What can hang from each mark
ligifi: mozez
kebad: fodov geve zegen
bevevav: geve zegen
mozez: ligifi zegen
zegen: bevevav kebad mozez
geve: kebad

Every row comes from one small tree of marks. The marks that hang from a mark follow it in brackets, in alphabetical order. Every link used is in the known rows. Which tree was each row made from?
Known rows
ligifi{mozez}: [-19   2 -45  -4  30  -1  -2  -1   1   1  -1   8  -1  -7 -11  -2  -4  -8
 -23   0]
kebad{fodov geve zegen{bevevav}}: [ -12  -55    8   23   14    3   15  -37   20  -17  -19   63  -10  -25
  -36   -4   23  -73   12 -107]
zegen{bevevav mozez}: [ -4  -2  46   0  35  -7  -1  47 -24  -2 -29  41  -9 -41 -63   9  13   1
   1  -6]
mozez{ligifi zegen{bevevav kebad{fodov geve}}}: [ -13 -115   61  -15   23  -10    9  -16   43   21  -24   63  -40  -32
  -83   -8   38  -44   14  -85]
kebad{fodov zegen{bevevav mozez{ligifi}}}: [-16 -99  50 -62  34  -4   9   4  24 -17 -31  40 -41 -37 -66  -8  23 -60
   0 -89]
ligifi{mozez{zegen{bevevav}}}: [-21 -31 -35  -5  35   0  -4  20   0  -4 -14  27  -7 -32 -87  -5  14   9
 -21  -1]
ligifi{mozez{zegen{bevevav{geve} kebad}}}: [-10 -39  18  11  23 -30   1  83  -6  15 -29  -2 -14 -36 -91  -3  28  19
  -6 -12]
bevevav{zegen}: [  0 -21   6   1 -10   0   0  -4  -1  22  -5  -3   4   5 -31 -22   4  47
   3  -3]
kebad{fodov geve zegen{bevevav mozez{ligifi}}}: [ -18 -103   49  -14   42   -2   16  -25   36   -8  -31   74  -43  -35
  -68   -8   30  -80   11 -114]
bevevav{geve{kebad{fodov zegen}}}: [ -1 -55  55  -5   0 -12  17  60  27  -5 -11 -33 -10  12  -2 -11  15 -47
  32 -84]
geve{kebad{fodov zegen{bevevav mozez}}}: [-14 -54  98 -24  62   0  12  75   7 -28 -37  46 -19 -41 -62  -5  23 -69
  23 -83]
kebad{zegen}: [ -2 -24   1  -3   3   4   6  -2  12 -33  -4   2  -5  -1   1 -14   4 -35
   4 -29]
bevevav{geve{kebad{fodov}}}: [  2 -31  54  -2  -3 -16  10  59  15  28  -7 -34  -5  14  -1   3  13 -13
  29 -55]
mozez{ligifi zegen{bevevav kebad}}: [ -3 -86  60 -39  16 -12  -3  19  15   2 -22  26 -37 -36 -81  -9  29  -2
   5 -10]
zegen{kebad{geve} mozez}: [ -6  -7  89  43  53 -13   9  53   7   9 -27  58 -14 -31 -31   1  17 -36
  18 -33]
zegen{kebad{fodov} mozez{ligifi}}: [-15 -78  91 -65  39 -15   7  37  30  16 -25  22 -39 -25 -31  -2  16 -42
   4 -61]
geve{kebad}: [  1  -3  49   2  26   2   1  37   1  -2  -3   2  -3   1   0  -3   4 -15
  20   2]
ligifi{mozez{zegen{kebad}}}: [-21 -33   8 -10  46  -8  -1  54  19  -3 -13  11 -10 -22 -53 -14  11  -7
 -14  -3]
mozez{ligifi zegen}: [ -4 -80   5 -37  -3   3  -2 -15  39   6   4  -9 -30   6 -45 -16  12   9
   1  -4]
ligifi{mozez{zegen}}: [-21 -28 -42  -6  31   3  -2  19  21  -1   0   1  -5  -6 -53 -14   3   7
 -20   1]

Write each row's tree
[-12 -67  60  21  27  -9  10  18  24  11 -27  65 -15 -38 -79  -4  34 -37
  18 -80]  mozez{zegen{bevevav kebad{fodov geve}}}
[-15 -51  91 -25  57   4  14  76  28 -25 -23  20 -16 -15 -27 -12  11 -73
  25 -80]  geve{kebad{fodov zegen{mozez}}}
[ -4 -54  95  -6  31 -16  18 107  25  -4 -26 -19 -16  -4 -30  -9  18 -48
  34 -87]  bevevav{geve{kebad{fodov zegen{mozez}}}}
[  -2 -115   65  -44  -11  -31    6   41   29   32  -26  -11  -39  -24
  -83   -4   36    0   13  -66]  mozez{ligifi zegen{bevevav{geve} kebad{fodov}}}
[ -12 -112   61  -64   16  -12    2    8   31   11  -24   29  -39  -34
  -80   -8   32  -23    4  -59]  mozez{ligifi zegen{bevevav kebad{fodov}}}
[-11 -53   8 -26   7   1   9 -10   7 -27 -20  29  -9 -26 -34  -5  16 -53
   1 -81]  kebad{fodov zegen{bevevav}}
[ -18 -100   42  -15   37    1   18  -24   58   -5  -16   47  -40  -10
  -32  -15   20  -83   13 -112]  kebad{fodov geve zegen{mozez{ligifi}}}
[ -2 -30   7  48  15   2  10 -26   3 -25 -18  61  -8 -27 -37  -6  24 -52
  13 -57]  kebad{geve zegen{bevevav}}
[ -5 -55  97 -39  46 -19  -1  46  -8   6 -38  47 -40 -52 -67   4  24 -19
   3 -14]  zegen{bevevav kebad mozez{ligifi}}
[-15 -35  96  20  57 -16  12  45   2  15 -43  87 -17 -54 -65  10  30 -54
  16 -84]  zegen{bevevav kebad{fodov geve} mozez}
[ -9 -74  41  10  37   1  13 -14  41 -14 -15  47 -38 -12 -34 -16  19 -62
  14 -63]  kebad{geve zegen{mozez{ligifi}}}
[  -4 -101  101  -38   15  -20   11   69   31   61  -22  -26  -33    9
  -64  -23   22   28   31  -66]  bevevav{geve{kebad{fodov}} zegen{mozez{ligifi}}}
[ -1 -30  56   1  33   2   5  37  -8 -36 -21  30  -9 -25 -35  -8  18 -48
  23 -30]  geve{kebad{zegen{bevevav}}}
[-21 -36  14  -9  50 -11  -3  54  -3  -5 -26  37 -13 -48 -88  -6  20  -5
 -15  -5]  ligifi{mozez{zegen{bevevav kebad}}}
[  0 -56  12  -5 -20 -18  13  21   5  -6 -22  -9 -10 -15 -37  -1  23 -30
  11 -88]  kebad{fodov zegen{bevevav{geve}}}
[  2 -55  61  -8 -23 -29  10  51  11  50 -21 -31  -2   1 -34 -18  18  36
  16 -62]  bevevav{geve zegen{kebad{fodov}}}
[ 11 -10  60  17  -7 -34   2  65 -27  17 -29  -3  -8 -30 -39  10  24  12
  13 -13]  zegen{bevevav{geve} kebad}
[ -8 -74  91 -37  56   2   8  50  30 -25 -19  15 -39 -12 -32 -18  14 -57
  23 -35]  geve{kebad{zegen{mozez{ligifi}}}}
[ -7 -74  48 -38  34  -5   4  12   8 -25 -29  39 -39 -39 -67  -9  21 -39
   1 -40]  kebad{zegen{bevevav mozez{ligifi}}}
[ -6 -26  90  -1  58   4   9  86  11 -34 -22  18 -14 -17 -28 -14   9 -52
  26 -31]  geve{kebad{zegen{mozez}}}
[  -7 -103   96  -40   27  -16   17   73   44    5  -22  -22  -42    1
  -33  -13   22  -55   31  -92]  bevevav{geve{kebad{fodov zegen{mozez{ligifi}}}}}
